(in the rows, 128 means zero)
Known rows, with every way that one mark hangs from another
K_44(K_24): [192 126 114 159  76 122 161 172 161 130 143  80 161 142 161 148  82 156]
K_737(K_44 K_657(K_24(K_746))): [138 169 109 150 125 119 177 205 108 168 152  87 154 113 123 111  96 141]
K_737(K_44(K_24(K_746(K_575))) K_657): [161 126 110 152 119 110 177 200 116 145 143  84 135 126 132 122  77 147]
K_737(K_24(K_657 K_746(K_575)) K_44): [133 129 140 141 116 121 162 174  70 147 108 110 164 108 147 117  71 146]
K_737(K_24(K_746)): [155 149 141 163  84 122 154 178 114 139 126 103 163 128 162 140  78 168]
K_575(K_746(K_24)): [193 164 120 187 118 181 154 155 192 179 118  68 175 132 167 108  88 163]
K_575(K_746(K_24(K_44(K_737) K_657))): [172 129 115 136 134 184 149 130 168 170  94  75 174 127 166 124  72 139]
K_44(K_24(K_657 K_746(K_575)) K_737): [166  67 139  94  97 126 144 162 138 145  89  98 156 136 162 138  70 134]
K_24(K_44(K_737(K_657)) K_746(K_575)): [121 100 136 114 116 110 144 159 126 144  98 103 159 125 158 135  70 138]
K_746(K_24(K_657) K_575): [148 129 139 177 121 159 146 152 145 162  91  97 151 137 183  94  95 113]
K_44(K_24(K_657 K_746) K_737): [171  76 130  90  95 130 147 160 139 143 105  94 155 140 162 156  70 137]
K_24(K_44(K_737) K_657 K_746): [126  85 124  69 114 117 145 132 109 130  98 110 166 137 173 166  63 118]
K_575(K_746(K_24(K_44))): [181 152 115 168 127 175 157 140 182 163 117  68 176 132 172 120  79 151]
K_24(K_746): [157 138 132 148  89 113 153 174 145 143 138 100 169 145 171 143  93 156]
K_737(K_657): [158 166 107 181  93 123 159 184 147 156 146  91 149 132 135 139  83 156]
K_44(K_737): [155 138 136 161  84 144 137 159 168 166 122  87 192 117 145 133  84 174]
K_657(K_24): [157 171 125 160  87 130 160 181 148 162 139  87 191 120 152 117 108 147]
K_24(K_44(K_737)): [140 123 122 135  95 132 144 139 151 138 122  87 191 118 158 151  71 156]
K_657(K_24(K_746)): [152 157 132 137  93 117 160 185 138 158 135  94 181 130 163 121 107 141]
K_746(K_24 K_575): [155 145 146 207 113 159 147 162 166 163 104  87 158 131 182  85 102 137]
K_746(K_24(K_44(K_737) K_657)): [138 114 122 133 130 171 146 128 145 147  96  89 153 134 185 130  78 111]

Rows
[119  76 137  76 117 112 141 134 105 137  77 115 171 131 173 145  65 114]
K_24(K_44(K_737) K_657 K_746(K_575))
[132 103 113  82 111 102 159 139 104 116 115 113 158 150 184 171  68 113]
K_24(K_44 K_657 K_746)
[135 129 111 138 103 130 148 152 144 142 123  89 168 118 144 152  67 150]
K_24(K_44(K_737(K_657)))
[138 110 155 129  95 139 133 162 114 163  82 108 174 113 152 127  69 156]
K_44(K_737(K_24(K_657 K_746(K_575))))
[129 101 140 141 134 164 139 129 139 157  73  96 158 126 184 103  79 106]
K_746(K_24(K_44(K_737) K_657) K_575)
[177  90 134 120  87 130 147 170 162 143 118  83 164 135 161 145  79 160]
K_44(K_24(K_746) K_737)
[176  88 126 110  95 105 159 170 125 129 111 101 147 152 174 145  78 125]
K_44(K_24(K_657 K_746(K_575)))
[133 151 131 174 120 118 168 203  80 158 124 101 142 103 125 109  72 159]
K_737(K_24(K_746(K_575)) K_44 K_657)
[138 143 124 126  97 136 152 157 141 155 123  85 199 109 152 128  91 139]
K_657(K_24(K_44(K_737)))
[142 135 138 151  96 141 142 182 126 166 109  98 152 113 133 135  70 167]
K_44(K_737(K_24(K_746) K_657))
[145 148 141 142  95 114 159 186 132 164 120  98 186 126 162 103 109 137]
K_657(K_24(K_746(K_575)))
[146 166 113 148 103 117 166 199 130 163 140  94 148 133 141 126 100 136]
K_737(K_657(K_24(K_746)))
[137 158 108 164  99 123 161 174 101 131 128  98 140 117 138 151  59 151]
K_737(K_24(K_44) K_657)
[136 116 132 154 132 151 150 135 131 143  86  97 150 135 192 107  84 101]
K_746(K_24(K_44 K_657) K_575)
[179 106 132 142  87 108 160 179 146 130 124  90 154 146 172 135  84 148]
K_44(K_24(K_746(K_575)))
[178  89 122 114  87 141 148 155 149 146 107  87 164 130 150 152  71 143]
K_44(K_24(K_657) K_737)
[166  89 133 125  99 123 148 186 150 153 103  88 140 130 144 129  73 148]
K_44(K_24(K_746(K_575)) K_737(K_657))
[141 144 129 137 101 139 147 187 147 179 118  89 167 115 133 123  90 150]
K_44(K_737(K_657(K_24(K_746))))
[141 131 137 182 123 152 150 145 153 147 101  87 158 131 192  98  90 124]
K_746(K_24(K_44) K_575)
[177 141 109 146 133 175 157 135 164 162 105  76 170 136 173 127  73 133]
K_575(K_746(K_24(K_44 K_657)))
[146 129 152 150  86 142 136 168 134 161 107  98 178 112 150 134  75 176]
K_44(K_737(K_24(K_746)))
